Known rows, with every step that occurs
A -> X: [  2  39 -18 -15  -3 -21 -21  14  12  15 -15  38 -46  19 -21  12  31  -2
  18]
M -> A -> X -> Z: [ -7  35 -18 -48   4 -31 -21  -1  25  16 -20  28 -45  21 -17 -10  38  -7
  23]
F -> M -> A -> Z: [ -3  52 -11 -54   7 -27 -28  12  36  22 -26   2 -49  26 -32 -25  23 -21
  29]
C -> A -> X -> Z: [-20  25 -19 -32 -13 -47 -15  22  18  19 -29  39 -49  21  -6   0  43  -1
  19]
X -> Z -> M -> F -> A: [  9  19 -11 -64  -7 -34  12  -3  31  29 -22   2 -62  17 -27 -23  31 -16
  33]
A -> X -> Z -> M -> F: [ 17  19 -17 -47  -7 -36  -8  14  16  28 -35  16 -67  22 -19  11  44 -14
  36]
M -> F -> A -> X: [ -3  35 -13 -38  -7 -33   5 -12  30  24   1  36 -72  16 -26 -16  31  -3
  27]
X -> Z -> M: [ 14  22 -16 -40  -3 -23 -15  23  13  20 -37   4 -37  20 -23   5  30 -14
  24]
C -> M -> F: [ 24  22 -10 -41 -17  -5   2  16   9  20 -25  -4 -43  18 -16 -12  27 -22
  25]
M -> F: [  8  35 -13 -29  -6  -9   0   4  16  12 -16  16 -42  16 -15 -19  32 -11
  30]
X -> Z -> A -> M: [  0  19 -12 -38  -9 -26 -19  23  31  22 -31  -9 -42  19 -34 -15  41  -9
  20]
X -> Z: [ -9  30 -16 -29   0 -13 -13  10   8   7 -28  17 -25  19 -21  -6  38  -7
  20]
M -> A -> X -> Z -> C: [-18  40 -17 -49   8 -39 -26  -2  25  14 -18  34 -57  41 -15 -23  33  -1
  43]
F -> M -> A: [ 19  51 -19 -52   8 -22 -23  15  28   8 -27   6 -40  29 -23 -21   8 -15
  23]
C -> A -> Z -> M -> F: [  1  23  -5 -49 -21 -46  -1  24  39  46 -25   4 -70  14 -10 -24  39 -22
  38]
C -> A -> M: [  8  32 -16 -30 -18 -30 -16  42  26  28 -25   4 -39  21  -9  -7  16  -1
  23]
F -> A -> M: [  7  37 -12 -37  -5 -20  -9  14  29  27  -9   2 -43  18 -34 -11   9   1
  22]
F -> M: [ 15  47 -20 -30   3 -17 -22  27  11   5 -34  12 -37  28 -28   1  13 -10
  20]
C -> Z -> M -> F -> A: [ 10  27  -1 -60 -17 -48  11  -1  34  34 -11   0 -72  19 -15 -32  19 -24
  22]

Rows
[  1  27  -2 -34 -19 -40 -20  25  35  27 -19 -11 -52  21 -23 -24  30 -18
   9]
C -> Z -> A -> M
[ 28  36 -17 -48  -1 -37 -23  15  33  31 -17  19 -61  22 -19   0  19 -14
  25]
Z -> M -> A -> X
[ -6  48 -23 -61  13 -46 -34  13  24  10 -35  26 -65  52 -24 -16  21  -4
  45]
F -> M -> A -> X -> Z -> C
[ -3  31 -13 -18  -8 -34 -19  10  32  18 -11  34 -61  17 -31  -8  43  -8
  10]
Z -> A -> X
[ -8  19  -8 -66 -11 -28  10  -4  19  23 -19   2 -63  36 -23 -41  28 -13
  44]
X -> Z -> C -> M -> F -> A
[-14  21 -12 -33  -5 -26 -11   6  28  11 -24  13 -40  16 -30 -26  50 -13
  12]
X -> Z -> A
[  2  33 -13 -43 -19 -38  -8  31  29  28 -21   5 -63  38  -1 -33  18   1
  55]
Z -> C -> A -> M -> F
[ 22  33 -14 -35 -10  -9  -8  21  19  24 -23  -7 -43  19 -19  -8  23  -7
  37]
A -> M -> F
[-29  39  -5 -33  -2 -25  -7  -7  35  31  -1  21 -51  11 -39 -26  32 -10
  21]
F -> A -> Z
[ 12  28 -11 -28 -11 -21 -20  27  35  25 -19  -5 -47  17 -34 -15  28  -8
  18]
Z -> A -> M
[-23  35  -3 -44  -6 -25   8 -17  38  33   0  16 -64  10 -33 -39  39 -13
  33]
M -> F -> A -> Z
[ -3  37 -16 -33 -15 -38 -21  40  25  26 -22  11 -51  40  -7 -20  11   5
  43]
Z -> C -> A -> M
[-14  57 -12 -56  12 -35 -33  11  36  21 -22   9 -61  44 -30 -39  17 -14
  49]
F -> M -> A -> Z -> C
[ 17  52 -22 -48   7 -34 -30  17  28  14 -25  23 -57  32 -25  -3  14 -10
  23]
F -> M -> A -> X
[  6  23   0 -45 -23 -40  -6  16  39  30 -19 -17 -65  20 -17 -36  37 -22
  21]
C -> Z -> A -> M -> F
